Known rows, with every step that occurs:
kanef-zube-toza-nako-vezot-zador-bamod: [ -2.8  15.5   6.6  -7.0  24.5  11.8   1.1  -6.7 -10.1 -19.3   4.2  24.3
 -32.4 -18.0  18.4   9.9  32.1 -15.5  26.5  -4.0  25.5  -6.1  32.1   4.9
   3.2 -45.9  -9.8 -17.4]
zube-kanef-nako: [  8.6  24.1   4.1  14.4   0.7  -6.4 -14.9 -18.9  -2.7  -2.7  -5.0   5.4
 -10.1  -7.0  19.2  19.9  33.1 -12.4  -0.3 -20.8   3.2  -8.0  25.6  11.4
 -37.7 -40.0  -7.5 -26.5]
zube-toza-nako-kanef: [  0.2  22.6  12.2 -18.4  -9.7  10.8  -0.5 -11.3   5.5 -12.5  -7.8   1.8
  -5.6 -20.3  16.6 -13.5  36.1 -12.5  16.2 -30.1  18.6  -9.1  23.4  11.9
 -32.0 -39.6   2.4 -24.2]
nako-kanef-zador-bamod: [  5.5  17.9  12.4   7.5   7.9  18.5   0.5  12.1 -31.2 -13.3   2.9  19.3
 -23.7 -12.5  20.6  -1.4  17.0 -11.1  19.1 -11.0   2.3  -8.9  27.0  13.7
 -14.9 -37.2  -7.1 -21.7]
vezot-nako-kanef-zador-bamod: [  1.5  17.3  12.7  -8.9   6.2  23.0  -2.4   5.8 -25.8 -13.6   2.0  21.9
 -20.2 -12.2  21.7   2.2  20.4 -10.0  19.0  -3.6  10.7  -7.1  23.2  11.1
 -16.9 -37.2  -6.7 -21.5]
bamod-nako: [ -1.9  20.4   7.7   7.3   3.8   5.5  -8.4  -9.9 -12.1  -5.3 -10.7   9.1
 -16.0 -14.5   9.6   8.8  26.9  -2.3 -10.2 -16.3   0.0 -12.5  33.5   4.6
 -14.8 -40.0  -2.5 -32.2]
kanef-nako-vezot-zador-bamod: [ -4.1  14.3   1.9   4.9  16.1   6.9   0.5  -1.0 -13.7 -12.1   5.6  24.3
 -21.0  -9.8  21.7  10.9  26.8 -16.5  22.1  -2.8  11.0 -26.6  23.7   3.8
  -4.2 -41.0 -17.7 -18.9]
kanef-zube-toza-nako-vezot: [ -7.9  21.2   6.4  -5.6   8.7   3.9 -11.6 -15.7   4.0 -15.8   3.7   6.9
 -11.0 -21.3  14.8  25.5  43.7 -13.4  19.8  -5.3  25.3 -13.7  30.8   4.4
 -18.2 -45.8  -0.8 -18.9]
zador-toza-nako-kanef-zube: [  8.4  18.4  19.4 -12.5 -23.7   8.1  -0.3 -18.4  10.2 -21.0 -11.3  12.9
 -16.7 -20.3  11.1  -6.8  21.9 -13.5   7.0 -15.7  16.3 -15.9  33.6   1.4
 -45.8 -43.8   5.3 -26.9]
bamod-nako-kanef-zador-vezot: [ -5.2  16.7  11.6  17.0  23.0  22.9   3.4  -4.7   8.0 -12.4   2.4  23.0
   5.3 -19.5   5.1   7.0   7.1 -15.0  13.2 -11.1  -9.9 -20.0  27.5  -3.9
 -12.6 -34.1   8.0 -26.1]
zube-toza-nako: [  1.6  21.6   7.2 -14.9   2.4   6.1 -11.6 -24.9   0.2 -10.1  -3.7  -0.1
 -18.4 -21.5  20.1   5.7  45.2 -14.9  12.7 -26.3  15.4   5.4  21.1  28.4
  -7.9 -45.5   3.9 -26.4]
nako-kanef-zador-vezot: [ -3.2  15.8  10.3  19.6  17.8  20.4  -2.5  -2.9   9.4 -14.9   6.7  20.6
   2.1 -19.5   8.5  10.6   6.6 -18.8  18.3  -6.9 -13.3 -20.7  22.2   3.8
 -18.2 -34.3   7.5 -24.3]
toza-nako-kanef-zador-bamod: [  6.1  19.0  14.4  -3.5   8.9  16.1   7.4   1.4 -24.3 -16.1   1.9  16.9
 -17.4 -12.8  23.9  -3.3  18.6 -14.7  25.0 -15.9   6.8  -7.8  25.5  18.3
  -4.5 -39.1  -5.7 -21.0]
nako-kanef-zube: [  7.7  20.6  15.5   3.7 -28.0   3.9 -10.0  -3.2   0.3 -20.3 -11.8  12.9
 -27.7 -17.4   9.6   0.0  19.6  -6.7  -2.7  -5.7   9.4 -17.7  37.2  -5.9
 -57.0 -41.5  -0.4 -25.2]
toza-nako: [  2.4  20.9   8.7  -9.7  -4.0  -3.9  -6.4 -28.7   4.3 -15.0  -4.4  -0.9
 -13.2 -15.4  21.5  12.5  29.3 -15.1   9.3 -17.4   2.3 -12.7  20.7  28.8
  -5.8 -44.7  -1.2 -26.9]
zador-vezot-nako-kanef-zube-toza: [ -2.8  17.0  10.3 -13.7  -9.1  27.1 -19.0  -5.4  11.0 -13.2  -6.0  17.1
 -22.5 -25.5   6.2  -0.5  41.9  -5.8   5.2  -7.3  26.1   4.2  29.4 -10.1
 -46.9 -41.8   9.4 -23.1]
nako-kanef-zador: [  5.5  23.4  14.9  13.8   5.6   9.2  -3.2  -2.1 -14.9 -12.4   0.1  19.1
  -8.7 -17.3  16.4   3.6   8.7 -19.4  14.7 -14.3  -2.3 -12.6  26.1  13.0
 -35.7 -34.6   1.5 -27.3]
zador-bamod-nako-vezot: [-13.8  16.9   3.2   8.6  18.7  10.9  -4.5   8.9 -19.8  -8.5   2.6  12.5
  -9.9 -11.5  11.3  20.6  33.0   0.2   9.8  -0.6  11.7 -28.1  35.7  -6.6
  -4.2 -39.9 -12.4 -20.4]
nako-vezot-zador-bamod: [ -6.4  13.6   2.7   8.4  26.0   9.0  -3.1   4.3 -16.5 -15.2   7.5  22.5
 -26.5 -12.2  19.2  14.4  21.3 -13.1  21.9   2.4   7.5 -21.2  27.0   9.0
   1.1 -41.0 -16.1 -19.2]

Rows:
[  5.4  19.4  13.4  -6.6  12.2  22.1   4.8   3.6 -27.1 -13.2   2.4  17.2
 -21.3 -16.6  22.6  -7.2  28.5 -14.1  27.0 -21.8  14.5   2.9  26.0  18.0
  -5.5 -39.8  -2.6 -20.7] => zube-toza-nako-kanef-zador-bamod
[ -9.2  20.9   6.3  18.6  45.5  11.0  -1.5   6.7 -26.8  -7.8   7.0  17.4
  -5.6 -11.2  11.0  32.0  25.1  -3.5  16.2  -2.3  12.0 -12.4  41.2  -5.0
  -1.7 -38.3 -10.1 -19.9] => zube-kanef-zador-bamod-nako-vezot
[ -9.4  18.1   2.7  13.4  27.6  -2.7  -8.0 -12.0   4.2 -14.6   5.8  22.5
 -13.4 -17.2  13.8  25.0  15.1 -22.0  17.8   2.8   4.7 -29.0  25.7   5.7
 -17.5 -39.2 -10.1 -23.8] => nako-vezot-zador
[-11.0  15.2   9.1 -18.9 -10.0  22.9 -10.2  -7.0  21.6 -13.7  -4.0  12.3
   4.8 -16.1  10.1   1.3  23.2  -6.5   9.4   0.3   7.5 -25.7  17.3  -6.1
 -39.5 -35.0   1.6 -22.6] => zador-vezot-nako-kanef
[-11.4  15.5   6.6  -3.7  13.4   5.9  -6.3 -18.5   7.5 -12.5   7.3   7.3
   5.7 -18.0  15.8  22.9  32.4 -17.2  24.3  -7.1  11.5 -32.1  21.7  15.8
 -12.3 -42.3  -1.5 -22.8] => zador-toza-nako-vezot
[ -1.1  16.0   7.4   1.0  22.2  12.2   4.8  -4.9 -21.1  -8.8  -7.7  22.5
 -26.8 -12.9  12.9  -0.4  22.0  -5.4   2.1 -15.3   6.7  -9.3  34.6   3.0
   6.8 -40.8  -9.6 -28.6] => vezot-zador-bamod-nako
[  1.2  20.4  11.4 -16.8 -16.6  20.4 -21.4  -5.0  -0.7 -11.9  -9.3  14.9
 -29.4 -24.1  10.1  -2.3  44.2  -5.1   1.5 -10.4  30.6   7.3  30.9  -4.5
 -55.6 -42.8   5.7 -24.7] => vezot-nako-kanef-zube-toza
[  5.1  20.9  11.4  -0.4 -15.0  15.7 -18.5   0.7  -6.9 -12.1  -8.7  12.0
 -33.3 -24.4   9.3  -5.5  40.7  -6.4   0.9 -17.6  22.7   5.2  34.8  -2.1
 -52.8 -42.7   5.1 -25.4] => nako-kanef-zube-toza
[ -1.9  18.5  12.2  -4.7  -6.1  17.0   6.3  10.1 -16.1  -9.4 -11.7  10.6
 -11.2 -12.0  11.0 -16.1  25.0   1.8   2.9 -21.1  10.2 -20.9  34.2  -7.0
 -24.1 -36.1  -7.5 -25.3] => zador-bamod-nako-kanef
[-11.4  19.3   4.4  10.5  34.0   0.5   0.2 -12.8   0.0 -11.4   0.6  25.7
  -8.6 -17.2   9.4  20.5  16.1 -17.8  12.9  -3.0   8.8 -27.5  32.4  -3.5
  -9.5 -38.6  -9.2 -26.0] => bamod-nako-vezot-zador
[ -3.2  17.4  11.1   5.5  22.9  24.3   1.3 -11.1  13.6 -14.2   6.4  18.5
   3.8 -23.7  10.1   4.8  18.8 -21.8  26.0 -17.7  -1.1  -7.8  20.7   8.0
  -9.3 -36.9  12.1 -23.4] => zube-toza-nako-kanef-zador-vezot
[ -9.7  14.3   7.1 -10.1  15.2  23.2 -18.3 -20.3  14.1 -12.5   5.8  22.4
  -3.6 -17.7  12.6  28.5  20.6 -15.4  11.6  10.9   0.6  -9.1  14.6   8.7
 -14.1 -38.1   5.7 -25.3] => kanef-zador-vezot-nako
[  0.7  17.4  15.7 -17.0 -11.1  11.9   4.8 -16.3  10.4 -13.2  -6.5   5.2
   2.8 -18.4  15.5 -14.4  23.7 -16.2  17.4 -27.8   9.6 -24.0  21.3  15.2
 -33.3 -38.5   3.3 -27.7] => zador-toza-nako-kanef
[  8.3  22.3  17.8 -10.6 -26.6   0.6  -1.4 -16.8   9.4 -23.4 -12.6   9.7
 -20.4 -18.0  12.9  -2.1  21.6 -10.7   4.5 -11.3  14.4 -15.7  35.1  -0.9
 -43.7 -44.1   1.5 -24.3] => toza-nako-kanef-zube
[ -1.2  16.3   7.3   2.1   7.2  13.6  -2.7   1.8 -27.2  -6.6  -8.5  11.6
 -25.8 -11.1  13.2   2.1  30.4   2.8  -4.3 -15.0   4.5  -9.6  34.7   4.9
   0.7 -41.2  -8.2 -27.7] => zador-bamod-nako
[ -4.8  21.7   2.4  15.2  31.9  -7.0  -3.7 -18.7   6.8  -9.7   4.7  23.2
  -4.9 -12.4  15.8  27.5  19.6 -24.4  19.3  -5.5  10.2 -25.0  26.8   0.1
 -23.9 -38.7 -11.9 -22.4] => zube-kanef-nako-vezot-zador
[ -1.7  18.4  12.2  -5.4   5.1  15.9  11.7   5.2 -11.6 -11.3 -11.2  19.4
 -12.5 -13.3  10.5 -18.1  17.3  -5.0   7.8 -20.8  11.3 -20.1  34.3  -8.8
 -19.3 -36.0  -8.6 -26.1] => vezot-zador-bamod-nako-kanef
[  6.4  19.0  17.0  -2.8  -8.0  11.0   7.2  -2.3  -6.5 -20.0 -14.6  25.7
 -30.5 -16.6   7.2 -10.3  15.7  -6.1   0.4 -10.1  17.6 -13.5  44.0 -17.5
 -34.7 -41.6  -4.7 -25.6] => vezot-zador-bamod-nako-kanef-zube
[  3.0  19.9  15.8 -16.8 -29.8  10.0 -13.5 -10.3   7.6 -20.1 -12.4  16.1
 -23.0 -17.1  10.7   3.8  24.6  -5.5  -2.7   2.9  19.8 -14.8  32.6  -9.9
 -59.5 -41.7   0.2 -24.8] => vezot-nako-kanef-zube
[  6.0  22.2  11.1 -15.9  -5.3   5.4 -10.8 -27.5   3.3 -15.7  -7.1   4.9
 -27.1 -23.0  17.4   6.6  44.4 -14.1   9.0 -21.7  21.3   8.8  28.8  18.8
 -17.6 -48.6   6.0 -26.0] => kanef-zube-toza-nako
[ -8.1  19.8   5.4  -0.4  29.8  -5.4   0.7 -25.3  11.1 -17.7   4.6  19.7
  -6.4 -17.6  17.0  23.3  17.2 -26.4  25.1  -3.0  10.0 -26.7  23.6  11.5
  -3.5 -41.6  -8.6 -22.9] => toza-nako-vezot-zador
[ -9.0  17.3   9.6  -0.6  23.8   7.7  -2.8 -19.6   1.3 -12.9  11.1  14.3
   7.5 -19.3  16.8  26.5  25.3 -23.4  29.6  -7.4  10.6 -26.8  23.1  17.7
  -9.7 -41.0   1.1 -23.0] => kanef-zador-toza-nako-vezot
[-12.7  12.1   3.6 -15.5   3.1  21.5 -22.9 -18.8  21.6 -11.9   1.6  13.5
  -5.8 -16.3  11.8  24.1  28.7  -7.6   4.2  10.8   1.7 -15.9  13.8   6.4
 -18.5 -39.6   2.8 -24.7] => zador-vezot-nako
[ -9.1  11.4   7.9   6.4  32.1  14.8  -1.7 -15.6   2.6  -6.9   3.4  28.4
  -3.6 -21.2   7.1   8.9  17.6 -20.8  14.6 -11.6   7.9 -26.5  27.8   5.6
 -16.3 -38.4   0.0 -31.6] => bamod-nako-vezot-zador-toza
